Each row was made from one small tree. The marks that hang from a mark follow it in brackets, in alphabetical order. Every link used is in the known rows. Write each row's tree.
Known rows
zolag(tasof(kada(sodag(debes)) mefu)): [-0.67 -0.29 -3.40  1.09  2.11  1.65 -3.38 -0.51 -0.33  0.95  0.48 -0.28
 -1.22 -0.05 -0.57  1.07  2.15  0.37  2.96 -0.10  2.76  1.72 -1.93]
zolag(tasof(kada(sodag) mefu)): [-0.32  1.86 -0.81  0.51  1.84  2.54 -3.70 -0.91 -1.14 -0.43  0.61 -1.57
 -1.29  0.67 -1.19  0.64  1.77  1.39  1.78 -0.31  1.80  3.14 -1.58]
papulos(sodag tasof): [ 1.35  0.35  2.48 -0.02 -1.50  2.62  0.43  0.04  0.24 -2.39  0.53 -2.16
 -0.84  1.38 -0.30  2.20 -1.69 -2.02  0.66 -0.94 -3.26 -1.12  2.29]
mefu(tasof(kada zolag)): [-0.62  0.23  4.29 -1.68  1.75 -1.05  0.68  1.48  0.96  0.42 -0.46 -0.01
  3.92  0.48 -2.61 -1.16  4.11  2.39 -4.11  1.74  0.66 -0.92  0.54]
tasof(kada(sodag) mefu zolag): [-0.21  0.31  1.15 -1.37  2.56  1.53 -0.07 -2.18 -1.39  1.89  0.05 -0.95
  0.60  0.78  0.08  0.32  0.88  2.57 -1.36  0.02  3.06  3.35 -1.91]
debes(sodag(papulos(tasof))): [ 0.14  0.18 -0.51 -1.65 -2.93 -1.62  0.63 -1.76  0.97 -2.25 -0.53  1.87
 -2.89  1.50  0.34  0.34 -2.78 -2.37  0.70 -0.67 -5.90 -3.26  1.62]
papulos(sodag tasof(kada mefu zolag)): [ 0.49 -2.66  5.13 -1.14  0.22  4.81 -0.98  0.50  0.65  1.35 -0.27 -3.38
  0.27  2.50 -3.64  1.89  0.95  0.71 -1.09 -1.63  0.29  2.46  0.31]
papulos(tasof): [ 0.70  1.54  1.95 -0.91 -1.76  0.27  1.12  0.08  0.68 -3.23  0.09 -0.72
  0.82  0.64  0.53 -0.32 -0.76 -0.68  0.07 -0.82 -2.92 -2.04  1.56]
sodag(debes papulos): [ 0.27 -2.03 -2.64  1.58 -1.62 -5.18  1.39 -1.68  0.55  0.17 -0.05  3.75
 -0.30 -3.25  1.39 -0.53 -3.73 -2.12  0.17  1.42 -2.35 -2.75  0.06]
kada(sodag(debes) tasof(zolag)): [-0.46  0.95 -3.70  2.87 -0.49  0.08  1.27  2.77 -0.84  1.49  1.17  0.86
  2.20 -1.39  2.36 -0.37 -0.38  0.14  1.92  1.24  2.58 -0.58  0.23]
mefu(tasof): [ 0.29  2.39  1.39 -0.52  0.50 -2.90  0.47 -0.94  0.04 -2.43 -0.08  0.78
  1.02  0.55 -0.34 -0.45  1.01 -0.96 -0.63  2.57 -1.06 -1.59  2.19]
mefu(tasof(kada)): [-0.10  0.62  3.13 -1.53  2.08 -1.48 -0.46 -0.40 -0.01 -1.16 -0.89  0.29
  1.93  0.54 -2.09 -0.62  3.33 -0.11 -2.99  0.60 -0.67 -2.30  1.06]
kada(sodag(debes)): [ 0.52  0.85 -3.69  0.65  0.56 -1.66  1.82 -2.20 -1.09 -0.36  0.56  1.38
 -0.55 -1.29  4.29  1.12 -1.25 -1.07  1.74  0.88 -0.15 -0.93 -0.30]
pavomu(tasof(kada(sodag) mefu)): [ 0.62  2.10  0.42  0.09  1.82  1.39 -1.92  0.05 -1.03 -0.29 -0.96 -1.25
 -0.57  0.64  0.38 -1.04  3.64  0.80 -0.07  0.29  3.22  2.87 -0.80]
zolag(tasof): [ 0.42  2.48  0.69  1.09 -1.10 -0.89 -1.68  0.34  0.98 -1.81  1.39  0.24
  1.96 -1.00 -0.50 -0.39  0.22  1.20  1.62  2.44 -1.13  0.04  0.52]
nizir(debes(sodag(papulos))): [ 0.29  1.24 -1.90 -0.08 -1.43 -4.61 -0.11 -3.13 -0.39  1.21  1.27  3.86
 -2.13 -0.24  3.26 -0.27 -3.73 -1.42  0.65  0.14 -1.57 -3.31  0.04]
mefu(tasof(kada(sodag) zolag)): [-0.82  2.09  1.30 -1.44  2.99  0.54  1.37  1.14 -0.34 -0.02 -0.46 -0.80
  2.13  0.78 -0.96 -0.05  3.93  2.58 -2.68  1.08  1.37  0.20  0.26]
papulos(tasof(zolag)): [ 0.27  1.06  2.98 -1.53 -1.63  0.37  2.09  1.87  1.46 -1.60  0.69 -0.68
  3.05  0.70  0.06 -0.64  0.14  1.71 -1.19  0.50 -1.40 -0.43  1.17]
sodag(debes papulos(tasof(mefu))): [-0.39 -2.57 -2.03  0.40 -2.04 -2.44 -0.09 -1.08  0.88 -0.93 -0.34  1.46
 -2.77 -0.62 -0.35 -0.19 -3.02 -2.94  2.08 -1.02 -1.90 -0.88  0.42]
nizir(debes): [ 0.59  2.89  0.50  0.59 -0.04 -2.48  0.41 -1.59 -1.10  0.45  1.67  1.50
  1.54 -1.23  3.67 -0.80 -2.01  0.22  0.12  0.09  1.83 -2.24  0.13]
tasof(kada(sodag(debes)) mefu zolag): [-0.55 -1.85 -1.62 -0.54  2.38  0.81  0.62 -1.59 -0.62  3.41  0.05 -0.08
  0.37 -0.12  0.86  0.89  1.26  1.95 -0.15  0.36  4.11  2.36 -2.25]
kada(sodag): [ 0.87  3.14 -1.29  0.23  0.58 -0.45  1.69 -2.40 -1.73 -1.87  0.23  0.44
 -0.45 -0.75  3.40  0.76 -1.66 -0.21  0.66  0.70 -1.03  0.15  0.13]
nizir(debes(sodag)): [ 0.74  2.31 -0.52 -0.68 -0.44 -2.43 -0.43 -3.22 -0.79  1.19  1.75  2.33
 -0.45  1.20  3.83  0.40 -1.74 -0.52  1.05  0.59  0.79 -3.12  0.36]
pavomu(tasof): [ 1.40  2.85  1.68  1.00 -1.14 -2.28 -0.22  1.77  0.96 -1.73 -0.37  0.55
  2.15 -0.93  1.02 -1.80  2.30  0.41 -0.42  3.20  0.00 -0.53  1.08]
papulos(sodag tasof(kada)): [ 0.96 -1.95  4.22 -0.86 -0.08  4.21  0.00  0.38  0.39 -1.36 -0.62 -2.65
  0.22  1.42 -2.13  1.97  0.40 -1.14 -1.63 -2.82 -3.08 -1.60  1.26]
pavomu(tasof(kada mefu zolag)): [ 0.51 -0.07  4.32 -0.49  0.61  0.12 -1.66  2.20  1.24  2.04 -0.75 -0.79
  3.35  0.20 -1.68 -2.23  4.67  2.87 -2.51  2.29  3.88  2.93 -0.90]

Which tree is each row?
[-0.40  0.08 -5.13  0.57 -1.76 -1.47  2.27  0.58  0.18 -2.46 -0.25  1.17
 -2.85 -1.45  2.43  0.30 -2.62 -2.37  1.77 -1.64 -3.63 -2.54  0.58]	kada(sodag(debes papulos(tasof)))
[-0.12  0.92  1.53  1.63 -1.17 -0.48 -1.36  0.95 -0.58  1.88  1.17 -0.42
  2.05  0.36 -1.21 -1.27 -1.16  0.20  1.05  1.81  3.41  2.20  0.60]	kada(tasof(mefu zolag))
[ 1.08 -2.03 -0.11  0.71 -1.52  1.44  0.92  0.44  1.04 -0.97  0.30 -1.01
 -0.43  0.56  0.30  2.68 -1.32 -2.79  1.92 -0.81 -2.86 -2.19  1.66]	papulos(sodag(debes) tasof)
[ 0.01  1.48  0.59 -1.52  0.80  3.35  1.24  0.10 -0.92 -2.64 -0.77 -1.79
 -0.03  1.04  0.80  0.46  1.06  0.39 -0.77 -3.22 -1.91 -1.46 -0.03]	papulos(tasof(kada(sodag)))
[-0.13 -1.91 -1.75  0.33 -2.76 -2.95  1.74  0.97  1.46 -1.71 -0.48  1.98
 -0.62 -1.62  0.34 -0.51 -2.55 -2.26  0.47 -0.59 -3.99 -3.57  0.86]	sodag(debes papulos(tasof))
[-0.42  2.40  0.15 -1.14  2.97  0.30  0.35 -1.18 -1.22 -1.99 -0.90 -0.51
  0.16  0.81 -0.41  0.17  3.26  0.12 -1.59 -0.43 -0.20 -0.94  0.57]	mefu(tasof(kada(sodag)))
[ 0.51 -4.53  1.52 -0.40  0.51  3.35 -1.72 -1.15  0.52  1.14 -0.57 -2.15
 -1.81  1.90 -2.29  2.64  0.05 -2.68  0.84 -2.70 -0.27 -0.17  0.24]	papulos(sodag(debes) tasof(kada mefu))
[-0.42  2.80 -1.37  2.03  0.19  1.40 -0.80  0.82 -2.08  1.01  1.37 -0.88
 -0.09  0.58  0.67 -0.23 -1.38 -0.06  2.39  1.00  3.83  3.27  0.08]	kada(sodag tasof(mefu zolag))
[-1.17  0.04 -5.47  3.62 -1.49 -1.96  1.66  2.98 -0.14  1.46  0.75  2.37
  0.55 -2.96  1.76 -0.82 -2.89 -0.86  1.33  1.08  0.66 -1.22 -0.04]	kada(sodag(debes papulos) tasof(zolag))
[-0.69 -1.34 -0.71 -1.30  0.71  2.54  2.27  2.46  0.85  0.37 -0.10 -0.87
  2.07  0.16  0.70  0.47  2.53  1.98 -0.93 -1.68  0.45 -1.45 -0.82]	papulos(tasof(kada(sodag(debes)) zolag))
[ 0.89  0.19  3.47 -0.26  0.82 -0.58 -2.74  0.09  0.39  0.28 -0.98 -0.67
  0.95  0.52 -1.66 -1.94  3.66  0.85 -1.42  1.25  2.74  1.69 -0.27]	pavomu(tasof(kada mefu))
[ 0.69 -2.49 -0.06  0.57 -0.91  1.80 -1.30 -1.14  0.44 -0.01  0.62 -1.61
 -2.64  1.68 -0.53  2.81 -1.90 -3.47  3.37 -0.94 -0.43  0.57  1.51]	papulos(sodag(debes) tasof(mefu))
[ 0.01 -0.05  0.28 -0.44 -1.91 -1.57 -0.57 -1.06  0.14 -2.19 -0.33  0.24
 -2.79  0.23 -0.76 -0.70 -3.34 -2.02  1.09 -1.28 -3.00  0.26  0.75]	sodag(papulos(tasof(mefu)))
[-0.81 -2.89 -0.86 -0.09 -2.35 -2.33  0.83  1.15  1.80  0.84  0.14  1.09
 -0.70 -0.79 -0.91 -0.62 -2.02 -0.71  1.21  0.24 -0.43  0.35  0.04]	sodag(debes papulos(tasof(mefu zolag)))
[ 0.25  1.77  1.38 -0.03  1.75  1.51 -0.93  2.06  0.01  1.43 -0.45 -1.61
  1.51  0.41 -0.07 -1.31  4.53  3.09 -1.30  1.50  4.51  4.03 -1.48]	pavomu(tasof(kada(sodag) mefu zolag))
[-0.54 -0.15 -5.34  0.35 -1.17 -1.08  0.47 -1.06 -0.48 -1.54  0.02  0.73
 -4.59 -0.19  1.43  0.60 -3.40 -3.25  3.45 -1.65 -1.53  0.25  0.12]	kada(sodag(debes papulos(tasof(mefu))))
[-0.09  1.42 -1.43 -1.02 -2.47 -2.29 -0.04 -0.54  0.23 -0.62  0.95  2.27
 -2.49  0.82  2.37 -0.22 -3.31 -2.00  1.21 -1.87 -2.94 -4.48  1.09]	nizir(debes(sodag(papulos(tasof))))
[-0.24 -0.30 -1.50 -0.12  1.50 -0.60 -0.58 -3.66 -1.93  0.42 -1.04  0.53
 -3.32 -0.92  0.24 -0.07 -2.34 -0.77 -0.58 -1.43 -0.33  1.67 -1.56]	tasof(kada(sodag(papulos)) mefu)
[-1.37  1.11 -0.41 -0.79  1.88 -1.39  1.29  1.75 -0.05 -0.13 -1.12  0.78
  0.51 -0.99 -1.27 -0.74  1.45  1.30 -3.41  0.83 -0.85 -0.35 -0.05]	mefu(tasof(kada(sodag(papulos)) zolag))
[-0.16  2.30 -0.56  0.71  1.22  2.39 -1.91  0.63 -0.40 -1.10  0.36 -0.98
  0.69 -0.56 -0.17  0.60  2.11  1.87  0.29 -0.06 -0.21  0.39 -1.02]	zolag(tasof(kada(sodag)))
[ 0.01 -0.05  2.17  0.29  0.60  1.03 -4.30 -0.87  0.09  0.29  0.29 -0.92
  0.38  0.42 -3.03 -0.30  1.90  1.23  0.54  0.58  1.44  1.97 -0.99]	zolag(tasof(kada mefu))
[ 0.71  1.86  2.83  0.49 -0.63 -1.72 -0.90  2.13  1.31  0.71  0.31 -0.58
  2.30  0.12 -0.35 -2.14  2.47  2.00 -0.21  3.95  3.33  3.66  0.30]	pavomu(tasof(mefu zolag))
[-0.45 -0.17 -0.16 -0.41  0.30 -0.51  2.06 -0.22 -0.78  1.17 -0.68  0.86
  0.93 -2.17  0.49 -0.46 -1.08  2.22 -3.39 -0.32 -0.83  0.27 -1.59]	tasof(kada(sodag(papulos)) zolag)
[-0.74  0.51 -3.88  2.59  0.03  0.25 -0.43  1.38 -1.13  2.32  1.39  0.13
  0.12 -0.30  1.37 -0.14 -1.08 -0.78  3.36  0.97  4.52  1.79 -0.25]	kada(sodag(debes) tasof(mefu zolag))
[-0.79  1.71 -2.96  2.72 -1.04 -0.64 -0.25  0.94 -1.51  1.15  0.66  0.61
 -1.68 -0.90  0.16 -1.15 -3.51 -0.88  1.76  0.68  1.84  2.81 -0.11]	kada(sodag(papulos) tasof(mefu zolag))
[ 0.41 -3.00  0.71  0.29 -1.02  2.12 -0.25  0.97  1.26  1.55  0.83 -1.78
 -0.73  1.70 -1.06  2.38 -1.07 -1.32  1.96  0.10  0.66  1.87  0.91]	papulos(sodag(debes) tasof(mefu zolag))
[-0.44 -2.73  1.00 -2.66 -0.93 -0.02 -2.01 -2.98  0.20 -0.32 -1.45  0.65
 -3.89  2.69 -2.46  0.43 -1.16 -1.85 -0.14 -2.70 -3.60 -1.11  0.22]	debes(sodag(papulos(tasof(kada mefu))))
[ 0.16 -4.47  2.96 -0.47 -0.02  3.29  1.00  2.45  1.86  1.78 -0.17 -1.92
  2.37  0.44 -1.94  2.18  1.59  0.45 -1.57 -1.41 -0.79 -1.68  0.28]	papulos(sodag(debes) tasof(kada zolag))
[-0.63  0.48  1.43 -2.23  1.01  3.88  0.53  0.67 -0.58 -0.28 -0.16 -2.36
  0.01  2.01 -0.90  0.56  1.52  2.14 -0.40 -2.10  1.74  2.51 -0.92]	papulos(tasof(kada(sodag) mefu zolag))
[-0.17 -2.31 -3.33  0.71  0.80 -1.88  1.59 -1.71 -0.77  0.87 -1.29  2.44
 -1.16 -2.70  1.72  0.06 -1.30 -1.01 -0.95 -1.22 -1.25 -2.32 -1.53]	tasof(kada(sodag(debes papulos)))
[-0.47  0.17 -6.26  4.04 -1.73 -2.54  0.93  1.29 -1.31 -0.11 -0.11  2.51
 -1.63 -2.63  2.49 -0.48 -3.92 -3.16  2.22 -0.06 -0.77 -2.35  0.33]	kada(sodag(debes papulos) tasof)
[ 0.11  0.73  1.36 -0.90  1.67  1.25  2.16 -0.46 -0.98  1.12 -0.10 -0.44
  2.61 -0.60  1.19  0.06  1.48  3.30 -2.65  0.05  1.01  0.52 -1.44]	tasof(kada(sodag) zolag)
[ 0.79 -0.61  3.11 -0.38 -1.21  3.36 -0.60  0.33  0.77  0.19  1.08 -2.95
 -0.49  2.40 -1.52  2.12 -1.33 -0.25  1.00  0.11 -0.35  3.06  1.34]	papulos(sodag tasof(mefu zolag))
[-0.34 -2.19  1.78 -1.42 -0.66  0.14 -1.00 -1.07  0.11 -1.20 -1.29 -0.15
 -2.26  0.54 -2.73 -0.98 -1.47 -1.28 -1.22 -3.05 -2.11 -0.11 -0.36]	sodag(papulos(tasof(kada mefu)))
[-0.77 -2.52  2.92 -1.71 -0.97  0.60 -0.11  0.73  0.91  0.64 -1.19 -0.53
  0.27  0.23 -3.18 -1.45 -0.42  0.99 -2.62 -1.72 -0.65  1.16 -0.70]	sodag(papulos(tasof(kada mefu zolag)))
[-0.72 -0.77 -0.67 -0.34  1.34 -0.15  0.25 -1.63 -0.97  2.07 -0.70  0.48
 -1.26 -0.92 -0.44 -0.35 -1.49  1.42 -1.77 -0.50  0.99  2.85 -2.08]	tasof(kada(sodag(papulos)) mefu zolag)
[-0.93 -0.82 -4.55  2.10  0.21 -0.82 -1.49  1.21  0.59  0.18 -0.07  1.55
 -0.70 -2.85 -0.01 -0.11  0.64  0.27  0.91 -0.04 -1.46 -1.23 -1.57]	zolag(tasof(kada(sodag(debes papulos))))
[-1.06 -0.30 -1.17 -0.72  3.03 -0.43  1.56  1.31  0.47  1.14 -0.41  0.53
  2.31 -0.09 -0.05  0.18  4.25  1.39 -1.50  1.15  2.05 -1.21 -0.19]	mefu(tasof(kada(sodag(debes)) zolag))
[ 0.72  0.12  4.64 -0.35  0.07 -0.21  0.47  3.62  1.97  1.13 -0.81 -0.28
  5.47 -0.73 -1.29 -2.47  5.08  3.87 -3.89  2.35  1.75  0.23 -0.44]	pavomu(tasof(kada zolag))
